Each row comes from the steps of one path. Every step used is in the known rows, and no mark comes twice. Write the path behind each row, first mark first.
In the rows, zero is written as 128.
Known rows:
sozov sipa piva kuzulo ketikit: [ 81  87 158 159 146 134 162 110 160 142 126 142 107 194 102 138 115 189
 106 111 109 145 158  91 132 120 102  84 130 107  54 164 124 178 143 126
 147 123 107 124 136 149  69 149 194 162 125 140 101 143 127 168 148 181
 119 100 124 122 130 136]
sozov kuzulo: [149  89 146 127  91 113 165  98 161 147 137 140 100 185 129 104 101 133
 101 119 106 103 129 121 103 113 107 137 146 122  69 133 111 118 126  97
 159 161  93 130 194 169 197 131 169 136 134 148 104 140 136 152 141 159
 130 137 130 125 128 128]
bezav pesal: [153 104 129 124  80  89 136  32 154 129 156 155 110 170 146 107 112  95
  96 127 111 119 132 122 117 135 102 151 155 145  78 134 121 145 141 112
 158 157  93  99 151 168 143 125 124 143 108 134  89 144 134 154 145 173
 124 145 119  95 136 121]
pesal bezav roreli: [149  77 138 142  78  65 132 101 177 115 134 180 102 177 130  97 120 114
 108 124 122 120 140 123 111 146 124 141 125 127  75 121 125 142 143 107
 143 147  88  90 125 149 129 201  91 123 159 148  68 131 138 161 121 163
 123 106 116 113 127 120]
vikufiv bezav pesal: [181  92 127 132  69 111 168  30 145 147 151 169 116 163 148 121 108  97
  92 150 108 111 128 132 129 139  99 151 149 134  80 134 133 143 201  88
 146 166  89 117 172 159 147 114 138 143  95 122  77 137 110 152 134 176
 136 148 117  91 148 116]
bifim sipa piva: [100 101 150 154  98 100 152 101 180 147 119 153  81 179 134 108 109 152
  99 111 120 122 141  34 140 125  95 132 137 126  71 139 132 141 146 150
 157 124  98 119 140 154 174 121 132 154 122 147  88 151 138 154 152 180
 111 138  75  85 112 155]
bifim sipa sozov kuzulo nesi: [109 128 161 139  70 124 193  93 200 145  50 153 110 193 123  82  90 143
 108 108 107 108 142  19 118 109 106 153 143 121  83 102 107 109 134 144
 150 158  94 120 173 167 222 137 174 140 122 147 137 153 149 141 143 183
 121 119 109 108 110 134]
piva sipa roreli: [160  82 100 147 106  83 141  97 152 144 141 143  87 189 142  96 115 114
 117 143 111 127 131 183 138 130 119  99 127 149  77 130 128 131 121 138
 153 139  89 112 151 162 190 128 115 112 155 148 106 140 139 144 136 135
 117 115 161 115 214 130]
ketikit kuzulo sozov sipa: [132  87 149 128  79 145 182 114 157 156 188 149 165 199 130 127 117 118
 131 123 105 115 110  78 102 104 103 138 129 116  75 127 114 129 123  98
 142 158 108 124 112 169  70 145 167 146 122 161 101 153 118 172 132 170
 124 104 148 133 131 128]
nesi kuzulo ketikit sipa bifim bezav: [131  85 186 146  83 165 144 119 207 131 161 138 124 169 106  96 107 119
 113  89  97 100 169 156  55 144  88 137  99 129  86 174 124 150 163  73
 151 145 100 134  86 218 159 100 118 125 115 108  67 166 142 160 119 133
 105 148 129  95 143 120]
bezav bifim sipa nesi kuzulo ketikit: [ 88 140 176 165 138 133 143 121 214  86 154 118 129 166 115  94  89 101
 142 103 132  84 161  49 107 147 102 170 123 189  80 192 115 161 130  93
 152 132  96 139  35 142 151 121 110 149 151 118  69 180 124 161 144 150
 134 141  80 121 105 153]
pemeni vikufiv sipa: [174  92  99 151 115 100 134  92 137 151 129 175  91 175 157 107 139 106
 121 141 108 123 153  68 121 126  99 149 133 135  82 116 120  69 148 150
 139 111  89 113 141 172 117 117 141 110 156 139  64 134 149 157 136 197
 136 193 123  91 140 145]
bifim sipa sozov: [130 122 149 137  63 103 149  96 183 151  69 160  77 188 136 100 100 115
 103 122 105 119 129  25 128 123 101 157 136 137  82 136 128 142 141 133
 148 128  95 109 143 161 163 131 132 129 120 150 106 148 135 144 142 164
 117 152  85  83 118 150]
pemeni vikufiv bezav: [174  75 103 162  94 116 150  89 147 169 131 179  99 157 151 110 127 104
 109 139 112  95 154 133 117 138 104 158 132 129  85 112 127  74 208 104
 148 142  84 129 164 160  95 104 142 116 121 128  50 135 132 149 128 169
 138 170 127  90 154 127]
bezav bifim: [147  91 135 124 114 103 150 120 184 120 122 136 118 162 140  85  98  93
 118 127 127  89 135 127 113 141 104 149 138 131  84 126 115 145 120  88
 162 148 106 102 129 146 131 105 134 139 145 129  68 144 117 170 161 161
 128 127 113 119 134 151]
bifim sipa piva kuzulo nesi: [ 54 111 148 139 153 120 190  99 204 137 108 150 111 192 130  88 106 155
 104  97 107 142 157  41 130 121  95  95 141 100  60  99 124 164 141 165
 161 129  91 126 177 155 167 119 205 163 130 130 106 169 128 156 156 213
 105 102  97  89 118 140]
pesal bezav bifim sipa sozov kuzulo: [135 111 155 168  60  78 165 135 197 108  62 126  85 175 122  84  68 144
 106 116 124  96 127  27 130 136 143 170 137 135  85 132 118 108 144  84
 136 148 117 111 166 128 180 201 155 130 140 133 129 161 118 133 147 177
 133 121  85 118 114 144]
kuzulo ketikit sipa bifim: [140  93 162 151  93 160 155 120 187 159 156 166 117 168 124 100 117 121
  95 114 103 123  99 144  65 139  84 114 116 123  77 167 118 135 125  92
 163 152 112 129 108 202 154 145 138 131 127 134  93 139 139 156 128 127
 122 126 152 119 145 136]
roreli bezav: [135  87 136 121 102  90 141 111 164 159 114 164  99 165 132 106 113  92
 108 109 141 107 124 114 111 139 102 135 131 145  77 125 123 145 109 126
 160 138  96 112 149 147 122 182 155 131 121 131  63 138 142 172 137 169
 114 137 138 110 145 153]
vikufiv bezav bifim sipa: [149 102 138 148  93 116 180 119 196 140 121 149 110 155 143  88  92  91
 110 136 126  81 123  45 123 141 107 159 128 143  78 140 125 143 187  83
 143 152 102 131 136 122 164  94 147 143 145 126  76 156  93 158 153 173
 141 143  74  96 134 145]
pesal bezav: [145  80 135 147  90  90 143 110 163 139 136 152  89 179 129 104  96 114
  99 132 114 100 129 124 109 139 122 136 146 140  77 124 130 140 147 116
 151 131  99 105 158 142 129 194 127 117 136 120  81 133 134 162 128 163
 121 110 138 109 145 134]
roreli bezav bifim: [126  90 121 118 127  86 141 128 179 129 109 140 116 154 137  91  95  88
 117 106 156  93 127 121 110 155 116 154 130 147  84 129 124 141  97  87
 161 148 118 109 124 132 105 169 151 147 130 116  51 144 129 172 155 171
 121 125 126 128 148 157]
sipa nesi kuzulo: [122 113 160 157 117  99 133  95 170 121 157 148  95 180 123  95 102 100
 132 115 114  98 164 129 118 144  82 156 138 188  73 154 109 154 131 103
 184 139  72 141 124 170 128 110 108 133 128 125  52 150 146 173 122 130
 113 165 129 136 127 149]
sozov kuzulo ketikit sipa nesi: [127 106 198 168 134 167 185 114 182 138 161 147 147 182 109 108 105 132
 136 109 114 131 122 170  91 127  99 136 129 145  72 185 106 120 116  87
 167 163  92 137 161 170 201 148 173 136 130 148 118 150 139 157 137  81
 126 150 137 153 143 124]
pemeni vikufiv bezav bifim sipa sozov: [161 110 110 180  86 100 155 114 191 141  58 169  98 151 155  84 105 114
 125 137 127  83 147  23 147 143 115 185 123 134 105 120 126  72 210  91
 132 142 111 118 130 138 101  97 145 124 122 135  73 149 108 139 146 173
 140 170  75  84 143 148]
pesal bezav bifim sipa: [122 102 127 148  89  87 153 123 204 106 125 123  94 165 137  82  87 102
 110 124 121  91 126  33 115 154 133 152 138 145  87 127 129 142 140 103
 133 138 117 109 123 107 141 188 124 132 158 114  96 160 116 159 148 174
 134 120  80  95 126 155]
ketikit kuzulo: [131  87 145 126 101 127 158 104 162 154 133 143 128 172 129 110 109 106
 125 130 101 106  95 131 107 114 101 135 136 116  72 133 121 145 129 111
 163 160  97 121 100 166 144 124 162 142 128 150  72 140 127 153 131 174
 113 140 134 126 127 133]
bifim sipa: [127 104 133 128  84 104 151  96 175 144 134 148  93 173 142 100 117  95
 108 118 108 103 125  36 109 120 108 142 135 145  76 134 126 140 131 133
 145 131  93 119 142 149 179 123 132 135 139 139  92 150 131 157 144 168
 124 150  80  80 118 152]
pesal bezav bifim: [144  86 130 152 102  85 146 123 182 113 128 130 107 164 134  85  79 107
 109 130 129  87 134 130 113 153 130 148 141 133  79 122 121 145 132  84
 151 142 118  95 133 129 110 184 126 134 147 113  79 141 114 164 151 167
 130 108 121 125 142 142]
kuzulo sozov sipa roreli: [150  87 110 157  56 105 154 102 160 155 193 148 128 196 133 118 112 126
 109 142 116 126 139  73 137 120 101 118 134 133  89 124 113 129 118 102
 146 148 101 108 145 157  81 146 121 116 137 153 131 153 132 163 134 161
 127  97 157 119 194 132]
sozov sipa: [140  86 130 131  86 107 151 100 155 148 134 152  87 185 131 121 122 124
 104 123 102 106 138  73 116 120 100 130 138 136  67 130 118 145 120  94
 146 136  95 129 147 157  77 129 135 129 142 146 100 134 129 185 143 157
 126 134 127 117 137 147]
nesi kuzulo: [143  91 144 124  80  87 127  84 163 124 137 135  97 176 127 102 111 100
 125 115 108  97 163 134 101 141  93 157 138 132  66 135 124 167 136 117
 163 141  72 131 124 164 154 119 100 134 121 127  44 150 146 163 128 163
 126 149 129 119 129 141]
nesi kuzulo sozov sipa: [144  92 141 134  53 105 147  94 153 127 187 133 125 197 119 121 119 117
 131 114 108 105 168  77  93 131  89 152 136 129  69 134 115 159 121 115
 139 134  98 136 129 173  88 135 105 130 129 134  70 162 136 174 122 152
 134 111 142 124 131 150]
pesal bezav bifim sipa nesi kuzulo: [103 129 153 179 115  78 143 122 211  79 151 119  94 164 121  73  74 102
 139 111 135  81 163  45 127 160 118 181 135 204  77 153 121 148 135  90
 148 134  92 132  89 118 121 181 104 142 162 103  68 177 124 163 136 147
 123 140  83 123 126 145]
roreli bezav bifim sipa piva kuzulo: [ 69 106 149 149 156  83 164 133 206 121  96 139 102 164 128  88  90 140
 111  87 159 129 138  32 139 136 118 113 124 138  66 135 129 169 127 123
 150 122 121 124 161 112 123 174 208 168 130 139  83 168 122 159 167 200
 115 130  87 105 130 155]
nesi kuzulo ketikit sipa: [143  80 184 124  98 130 138  95 182 133 136 128 139 167 114 108 126 102
 147 111 107 125 142 169  64 152  92 147 121  95  72 166 127 178 133 110
 155 141  87 136  78 166 180 137 111 128 119 119  53 151 145 156 119 115
 131 140 134 131 133 137]

Which path is each row?
[136 100 136 141  80 139 158 119 189 150 150 163  74 175 136  93  89 120
  64 110 105  89 158 102  96 115  89 126 120 167  94 129 122 123 147  68
 157 144 101 111 161 209 128  90 141 123 125 123  96 156 140 167 135 179
  96 148 124  62 140 129]
sipa bifim bezav
[136  93 183 144 118 142 158 104 178 141  76 152 143 184 114 107 114 124
 134 122 101 167 122 165  89 141 108 105 121  92  80 169 122 177 136 122
 158 140 103 117 166 164 145 153 206 134 117 138  95 144 136 140 139 113
 123 136 146 131 140 127]
piva kuzulo ketikit sipa sozov
[ 85 117 145 149 141 119 176 131 199 113 167 131 135 190 130  95  86 140
 116 108 140 133 150  42 132 126 122 117 129 121  77 140 123 169 150 126
 149 132 120 113 177 142 149 125 187 175 140 141  99 187 114 152 168 196
 130 101  82 100 119 151]
bezav bifim sipa piva kuzulo sozov
[128  79 167 130 144 155 164 107 176 132 137 145 147 177 113 109 119 107
 131 119 102 158 124 171  77 136 107  90 122 102  67 169 126 186 137 117
 158 138  98 121 162 154 156 143 207 139 132 137  91 149 130 153 138 116
 126 124 141 126 140 121]
piva kuzulo ketikit sipa
[141  94 133 129  61 122 169 105 157 153 185 151 133 202 137 117 121 116
 108 128 111 122 139  68 103 116 100 141 135 127  77 131 115 142 117 107
 146 144 106 122 162 175  77 142 135 132 134 154 104 138 127 175 136 157
 141  98 143 120 134 143]
kuzulo sozov sipa
[104  96 135 113 130 122 177  96 183 131 121 150 134 183 138  83 115 101
 122 114  96 128 149 122 100 126 107 101 143 112  69  91 114 168 122 133
 165 138  93 113 191 162 143 126 203 146 139 121  90 150 134 160 147 187
 114 100 134 110 134 132]
piva kuzulo nesi
[101  92 149 112 115 145 186 102 180 151 117 152 161 195 139  93 114  98
 129 120  99 111 111 123  99 117  95 134 145 107  76  94 113 139 118 114
 170 160  94 116  92 170 146 124 173 145 129 123  84 149 138 158 143 196
 112  93 140 131 129 124]
ketikit kuzulo nesi
[147 100 135 124  81 117 147  25 175 120 154 138 118 168 143 110 104 106
  94 120 112 115 175 118 113 133 102 148 144 154 100 132 130 136 172  89
 146 148 102  88 166 182 140  92 134 138 101 120  90 159 135 157 148 179
 115 154  83  62 141 107]
bifim bezav pesal
[120 110 145 162 111 113 162 104 159 148 154 164  87 187 124 110 108 132
 113 126 116 103 142  73 129 117  90 143 137 181  67 150 107 123 113  85
 156 135  87 139 147 158  46 126 136 135 143 144 106 137 133 187 146 127
 114 148 126 129 138 146]
sozov sipa nesi
[ 99 144 159 166 127  93 142 117 209  89 149 127 107 163 126  75  93  95
 136 105 130  85 162  48 122 146  93 178 132 196  74 159 113 146 119  89
 162 138  90 139  88 138 138 101 100 143 158 119  78 177 127 164 152 142
 125 167  81 126 119 159]
bezav bifim sipa nesi kuzulo
[142  86 146 125  99 108 154  93 194 124 129 167 115 176 135 102 123 108
 105 113 123 115 189 106 106 126 107 141 115 127  90 124 126 138 161  82
 148 145  94  82 131 183 140  82 102 130 147 149  72 157 139 155 142 164
 108 142  77  70 126 106]
bifim bezav roreli
[130  84 185 150  94 183 180 131 205 154 156 143 127 171 104  95  96 150
  84  92 102 114 145 138  60 118 102 118 108 129  83 165 114 111 154  46
 146 166 116 126 164 221 208 116 184 125 120 131 130 161 142 148 136 127
 112 146 136  94 145 111]
sozov kuzulo ketikit sipa bifim bezav
[168  93 179 143  63 113 165 103 171 157  72 152 109 189 124  93 105 135
 122 120 107 139 111 139 102 131 102 151 131  83  73 136 106 117 130  92
 160 167  96 121 209 177 203 143 171 128 113 161 121 138 147 138 137  93
 132 158 128 148 142 130]
ketikit sipa sozov kuzulo
[112 114 160 160 111 156 183 118 164 153 211 159 168 197 118 130 106 121
 129 121 113 118 119  75 116 107  91 142 130 176  70 150 105 121 109  87
 153 150 103 131 116 180  41 147 173 142 130 163 106 159 129 171 139 142
 122 120 147 144 130 134]
ketikit kuzulo sozov sipa nesi
[153 120 125 185 143  84 114  93 153 123 154 170  93 178 140 100 126 109
 141 129 116 113 189  65 130 139  77 172 130 189  74 139 107  84 139 124
 156 116  73 138 110 169 104 115 110 117 153 120  48 152 164 156 129 162
 130 218 123 114 139 143]
pemeni vikufiv sipa nesi kuzulo
[133  83 167 153 117 102 163 103 174 163 122 154 105 175 127 103 117 147
 120 115 125 143 135 146 119 142  85 131 137  81  68 137 126 149 136 124
 169 142  94 120 166 170 167 115 127 152 114 148  83 133 139 159 143 121
 118 140 119 129 153 141]
ketikit sipa piva
[117 100 112 142  78  66 142 104 183 153 119 152  87 167 136  97 104 109
 101 109 142 117 114  29 152 132 110 122 126 173  85 128 133 137 115 141
 148 136  90 115 119 120 159 188 136 117 132 141  99 157 146 158 138 175
 103 149 115  85 186 141]
bifim sipa roreli bezav
[140  89 101 144  67  84 152 109 167 161 172 154 125 189 131 123 111 119
 105 115 142 134 123  64 142 130 106 121 127 155  90 121 123 130  98 107
 138 147 106 118 142 146  64 206 139 114 127 153 106 146 143 172 133 163
 119  95 168 124 200 138]
kuzulo sozov sipa roreli bezav
[147 103 179 130  81 130 193  96 194 158  56 152 133 197 130  76 106 134
 127 113 102 133 123 130  93 131  94 152 143  71  82  96 103 118 122 105
 167 174  95 120 200 186 210 141 180 135 112 143 128 135 149 148 133 123
 124 117 147 150 142 123]
ketikit sipa sozov kuzulo nesi
[140  90  98 138  68  50 136  40 150 144 145 150  85 172 132 111 117 136
  96 117 133 134 125  75 164 139  99 133 139 159  75 128 119 126 104  96
 135 152  93 111 123 136  55 195 132 128 104 138 119 143 136 167 139 174
 119 129 146 117 208 117]
sozov sipa roreli bezav pesal
[156 114 143 143  91 119 184  93 164 159  45 170 106 212 131  91  98 141
 115 127 102 127 144  51 129 108  96 147 144 101  69  99  98 104 120 139
 153 155  99 119 177 190 225 141 181 132 138 145 119 140 152 141 137 210
 135 136 134 134 118 145]
vikufiv sipa sozov kuzulo nesi
[106  95 160 154  89 135 183 114 157 164 174 151 151 201 122 140 114 174
 120 118 122 125 128  76 127 107  91 133 136  91  64 135 122 137 130 101
 152 150 107 127 110 178  72 144 158 165 109 162 101 149 133 168 140 187
 127  92 135 136 124 133]
ketikit kuzulo sozov sipa piva
[151  98 195 146  77 123 130 100 172 132  76 139 132 185 109 109 113 116
 144 113 102 133 142 165  82 157  91 163 123  84  83 173 120 171 144 115
 162 141  90 128  78 173 165 147 110 132 105 126  56 142 150 142 114 112
 134 143 136 139 140 140]
nesi kuzulo ketikit sipa sozov
[144  78 188 128 100 153 171 107 176 149 141 137 146 175 110 109 111 130
 126 113 103 132 116 159  72 125 104 127 130  93  72 164 113 140 128 101
 155 164 100 137 153 165 222 147 175 135 128 142 109 152 139 147 136 114
 138 130 141 141 135 117]
sozov kuzulo ketikit sipa
[162  97 131 153  93 133 152 120 171 158 141 174  72 186 138  98 105 120
  69 123 100  97 158  51 118 120  91 128 119 156  88 132 119 120 153  80
 147 132 105 121 156 220 155  90 144 122 138 137 102 158 145 164 136 213
 110 182 114  54 133 133]
vikufiv sipa bifim bezav
[162  97 100 178  99 126 138 112 171 151 146 185  73 171 158  97 122 125
  86 125 102  98 180  42 115 123  94 138 113 162  99 115 121  50 167  94
 136 117 104 108 147 220  97  80 149  98 141 135  88 157 150 152 140 213
 117 208 122  46 152 129]
pemeni vikufiv sipa bifim bezav
[ 93  87 168 134 162 134 196  96 200 144 110 151 143 193 128  82 115 152
 127 100 112 166 145 159 113 139  88  92 139  63  61  99 115 169 132 141
 176 142  89 119 203 161 159 126 204 159 123 126  95 147 135 161 145 151
 112 105 133 124 154 126]
ketikit sipa piva kuzulo nesi
[ 86 133 158 156 131  77 134 130 217  97 133 138 107 150 121  80  93  88
 141  86 160  80 147  35 119 161  97 175 125 215  74 154 115 150  97  98
 156 134  95 150  79 123 117 160 124 141 139 112  54 175 130 171 148 145
 120 159  84 128 131 164]
roreli bezav bifim sipa nesi kuzulo
[141 107 132 147  69 122 149  51 181 134 171 160  87 168 141 100  95 122
  63 109 108 104 163 109 106 131  97 146 131 174  99 137 114 120 167  56
 154 154 107  95 160 219 123  93 131 135  98 124 112 163 141 157 140 194
 110 153 116  54 144 112]
sipa bifim bezav pesal
[ 74  92 141 143 146 116 190  99 179 142 110 150 114 203 119 105 115 179
 112 108 108 148 170  71 139 120  90  88 143  87  48  95 114 159 127 117
 158 132  97 120 182 159  65 123 204 165 133 129 113 147 132 177 153 202
 112  84 136 131 140 136]
sozov sipa piva kuzulo nesi
[ 80 100 146 173 152  80 157 130 206  99 118 124  90 168 122  88  80 161
 109 115 128 120 148  52 152 144 135 113 133 123  64 130 132 161 160 116
 143 125 118 108 165 103 130 184 182 155 151 123 101 162 107 150 164 198
 127 112  82 101 123 147]
pesal bezav bifim sipa piva kuzulo
[133 111 159 148  50 102 158  97 176 147  70 152  76 188 127  90  95 144
 104 113 103 111 124  16 124 111 115 159 136 120  67 139 116 117 146 113
 148 150  99 126 185 164 211 139 169 134 121 161 130 155 143 140 142 162
 126 152  98 105 110 145]
bifim sipa sozov kuzulo
[131 112 184 162 142 162 165 114 190 144 157 166 150 170 114 111 113  96
 137 121 118 130 124 165  94 140  91 135 124 151  85 189 115 150 119 100
 173 145  95 128 121 165 150 145 146 134 132 133  87 145 137 161 136  79
 118 140 125 126 149 137]
kuzulo ketikit sipa nesi
[158 105 103 173  80  98 177 123 198 142 124 143  99 151 146  84  83 108
 111 151 130  88 118  52 166 137 107 144 126 145  86 137 124 130 178  82
 141 166  97 126 116 106 166  97 122 118 145 128 103 162  90 141 139 177
 130 143  84 103 181 132]
vikufiv bezav bifim sipa roreli
[141  92 115 151  95 106 151 117 160 150 157 175  55 186 137  94 111 122
  86 115 105 104 119 160  92 115 112 114 122 166  65 127 122 125 123 107
 155 130 100 128 169 215 162 120 130 129 146 132 105 133 145 153 135 149
 118 126 180 107 150 153]
piva sipa bifim
[133  98 135 126 106 131 161 103 159 135 187 152 144 195 131 112 110 102
 114 125 109 146 143 132  94 121 114 103 134 137  75 128 122 173 138 121
 161 134 105 112 222 172 134 138 200 142 134 151  81 160 130 150 137 165
 127 105 151 102 133 133]
piva kuzulo sozov
[111 107 133 123 115  87 154 132 199 131 104 139 102 147 135  76  96  84
 117  98 154  96 116  31 115 146 119 154 126 166  80 126 129 142 109 114
 140 137 117 119 110 111 135 169 145 144 140 129  82 155 118 172 163 178
 124 144  87  90 130 167]
roreli bezav bifim sipa
[118  93 168 153 126 130 182 111 177 148 177 149 156 196 122 107 118 142
 124 113 121 168 137 160 106 141  96 101 126  86  66 136 122 173 148 134
 164 137 105 117 228 171 157 144 196 160 114 150  93 156 138 158 142 126
 127 106 138 129 150 137]
ketikit sipa piva kuzulo sozov
[107 131 155 161 123 113 161 101 186 134 156 161  91 173 132  92 106  99
 111 119 119 102 136  22 127 128  90 155 139 198  75 157 120 132 127 123
 164 127  81 129 145 157 154 114 137 132 147 146 105 161 130 165 151 138
 113 166  82  90 121 150]
bifim sipa nesi
